Each row was made from one walk, in order. Every step used is in the known rows, and no mark comes twice. Write each row's walk.
Known rows:
nipifef -> tava: [.08, .14, -.10, -.10, .07, -.16, .11, -.10, .00, -.03, .26, -.21, .01, .02, .34, -.06, -.04, .08, -.02, .11, -.06, .06]
vule -> fusofo -> fanisor -> nipifef -> tava: [.37, -.10, .07, -.19, -.06, -.05, -.15, -.40, -.04, .00, -.09, .10, .24, -.06, .46, -.13, .02, -.13, -.26, .14, -.27, .19]
fanisor -> fusofo -> vule -> nipifef -> tava: [.10, -.16, .19, -.22, -.12, -.34, -.12, -.01, .07, .12, .11, .16, -.24, .39, .54, -.28, -.12, .18, -.01, .24, -.15, .16]
fanisor -> fusofo -> beri -> nipifef: [.10, .03, -.08, .08, -.23, -.16, -.17, .06, .23, .26, -.29, .19, .01, .14, .23, -.09, .11, .26, -.17, .25, -.05, -.15]
fanisor -> fusofo -> vule: [.09, -.07, .18, -.11, -.22, -.05, -.02, .29, .01, .18, -.16, .30, -.19, .21, .18, -.24, .02, .08, -.11, .02, .05, .17]
kipog -> fanisor -> fusofo: [.10, -.22, .02, -.07, -.05, -.07, -.21, .19, .31, .32, -.29, .27, -.22, .09, .16, .17, .15, .06, -.27, .13, -.20, .34]
fusofo -> beri -> nipifef -> fanisor: [.21, .07, .01, -.04, -.07, .02, .06, -.16, .32, .24, .29, .04, .27, .15, .19, -.17, .05, .11, -.22, .39, .10, .09]
vule -> nipifef -> fanisor -> fusofo -> beri: [.22, -.03, .21, -.18, -.13, -.03, .02, -.10, .12, .26, -.06, .38, -.10, .20, .36, -.11, .06, .12, -.35, .44, .01, .10]
fafo -> fanisor -> nipifef -> tava: [.41, -.28, -.21, -.18, .03, -.07, .10, -.33, .09, -.17, .15, -.09, .15, -.10, .47, -.14, -.08, -.28, -.18, -.06, -.38, .32]
kipog -> beri -> nipifef: [.04, -.33, .00, .11, .00, -.34, -.44, -.26, .22, .15, .33, .08, .24, .22, .00, .13, -.07, .22, .09, .25, -.04, .15]
fanisor -> nipifef -> tava -> fusofo -> vule: [.35, -.09, .20, -.23, -.04, -.40, -.23, .05, .05, -.15, .00, -.09, .07, .30, .45, -.35, -.05, .02, -.14, .13, -.17, .32]
kipog -> tava: [.03, .21, .02, -.06, .16, -.28, -.01, .08, -.10, .07, .16, -.19, .02, .16, .17, -.03, .05, .00, -.02, .14, .21, .25]
fusofo -> vule -> nipifef -> tava: [.02, -.04, .15, -.22, .03, -.29, -.07, -.11, -.01, .02, .42, -.05, -.05, .39, .44, -.31, -.25, .07, .09, .23, -.04, .19]
beri -> nipifef -> tava -> fusofo -> fanisor: [.25, -.02, .10, -.08, -.19, -.16, -.20, -.20, .26, .16, -.10, -.29, .19, .11, .23, -.15, .16, .04, -.27, .23, -.33, .00]
beri -> nipifef -> fanisor -> fusofo: [.25, -.54, .07, .01, -.22, -.04, -.12, -.15, .60, .25, -.01, .19, -.01, .13, .15, -.02, .16, .12, -.13, .30, -.22, .07]
vule -> nipifef -> fanisor -> fusofo -> tava: [.21, -.33, .15, -.20, -.05, -.08, .19, -.32, .15, .24, -.15, .37, -.10, .17, .42, -.05, .17, -.03, -.33, .47, -.05, .16]
vule -> nipifef -> tava -> fusofo -> beri: [.15, .27, .12, -.19, -.10, -.33, -.08, -.05, -.07, -.03, .01, -.13, .02, .22, .53, -.09, -.04, .20, -.21, .42, -.11, -.06]
tava -> fusofo -> beri: [.13, .37, .12, -.07, -.19, -.03, .02, .25, -.13, .03, -.26, .00, .08, .04, .16, -.05, .12, .13, -.30, .19, .09, -.05]
fusofo -> beri: [.03, .46, -.04, -.05, .00, .02, .13, .09, -.19, .11, -.01, .04, .09, .02, .16, -.11, .00, .08, -.19, .11, .22, -.01]
kipog -> beri -> nipifef -> tava -> fusofo: [.22, -.25, .06, -.02, -.12, -.56, -.45, -.21, .29, .06, .32, -.18, .24, .26, .35, .13, .03, .35, -.05, .40, -.21, .18]

Which walk is each row?
[.12, -.29, .36, -.25, -.03, .01, .01, -.14, .15, .14, .42, .21, .01, .38, .17, -.29, -.16, -.04, -.03, .31, .06, .35]  fusofo -> vule -> nipifef -> fanisor
[.26, -.46, .22, -.11, -.28, -.05, -.09, .03, .53, .34, .14, .29, -.02, .34, .21, -.29, .07, .12, -.13, .30, -.07, .26]  beri -> nipifef -> fanisor -> fusofo -> vule
[.10, .03, -.06, -.07, -.08, -.08, .24, -.01, -.08, .18, -.41, .24, -.09, .00, .31, -.02, .23, .02, -.26, .15, .06, .02]  fanisor -> fusofo -> tava
[.24, -.24, .14, -.12, -.14, .07, .11, -.01, .26, .19, -.06, .25, -.13, .02, .17, -.03, .19, .04, -.28, .18, -.06, .19]  nipifef -> fanisor -> fusofo
[.27, -.39, .06, -.30, -.30, -.07, .11, -.04, .09, .10, .16, .22, -.20, .21, .62, -.28, -.13, -.10, -.16, .14, -.32, .33]  fafo -> fanisor -> fusofo -> vule -> nipifef -> tava
[.27, -.19, -.20, .01, -.40, .12, .08, .02, .26, .24, -.23, .24, .06, -.03, .31, -.07, .12, -.01, -.30, .13, -.21, .00]  fafo -> fanisor -> fusofo -> beri -> nipifef
[.22, -.39, .52, -.27, -.22, -.06, -.10, .01, .23, .08, .18, .17, -.03, .39, .16, -.22, -.04, .00, -.16, .38, -.09, .30]  tava -> fusofo -> vule -> nipifef -> fanisor
[.18, -.16, .14, -.10, -.25, -.35, -.19, .09, .31, .03, .19, -.22, .10, .34, .38, -.26, -.02, .21, .02, .26, -.19, .12]  beri -> nipifef -> tava -> fusofo -> vule
[.27, -.08, .05, -.19, -.08, .03, .41, -.11, .09, .27, -.16, .29, -.02, .01, .36, -.07, .29, -.02, -.44, .33, .11, .23]  nipifef -> fanisor -> fusofo -> tava
[.38, .31, .02, -.18, .01, -.38, -.16, -.06, -.06, -.12, -.17, -.14, .18, .10, .54, -.19, .04, .10, -.33, .23, -.10, .13]  fanisor -> nipifef -> tava -> fusofo -> beri
[.18, .20, -.18, -.01, -.15, -.32, -.06, -.02, .24, .23, -.03, -.02, .02, .15, .57, -.15, .07, .33, -.19, .34, -.09, -.09]  fanisor -> fusofo -> beri -> nipifef -> tava
[.18, .02, .27, -.22, -.10, -.16, -.18, -.27, -.02, .08, -.13, -.16, .01, .16, .31, -.13, .05, -.04, -.29, .27, -.32, .05]  vule -> nipifef -> tava -> fusofo -> fanisor
[.19, .30, .31, -.17, -.04, -.15, -.09, .11, -.17, .21, -.25, -.21, .09, .14, .08, -.14, .25, -.11, -.40, .19, .08, .28]  kipog -> tava -> fusofo -> fanisor
[.02, -.32, .29, -.12, -.19, -.16, -.23, .09, .05, .16, -.15, .37, -.26, .37, .20, -.21, -.10, .09, .00, .15, -.09, .10]  fanisor -> fusofo -> vule -> nipifef
[.26, -.38, -.03, -.06, -.15, -.08, .17, -.25, .42, .33, -.13, .23, .08, .12, .35, -.06, .27, .05, -.30, .44, -.06, .14]  beri -> nipifef -> fanisor -> fusofo -> tava
[.31, .14, .02, -.17, .20, -.17, -.13, -.39, -.08, .05, -.06, -.12, .19, .03, .32, -.31, .00, -.18, -.31, .02, -.18, .24]  fusofo -> fanisor -> nipifef -> tava
[.31, -.40, .05, -.10, -.08, -.31, -.04, -.37, .31, .44, .15, .37, .22, .24, .38, .05, .22, .19, -.34, .58, .07, .37]  kipog -> beri -> nipifef -> fanisor -> fusofo -> tava
[.21, -.44, .11, -.02, .01, -.23, -.29, -.37, .39, .25, .57, .13, .31, .23, .07, .07, .00, .18, -.07, .40, .02, .35]  kipog -> beri -> nipifef -> fanisor
[.11, -.03, .31, -.13, -.26, -.05, -.07, .33, -.01, .01, -.09, .06, -.03, .23, .07, -.21, .03, .05, -.11, .06, .04, .17]  tava -> fusofo -> vule
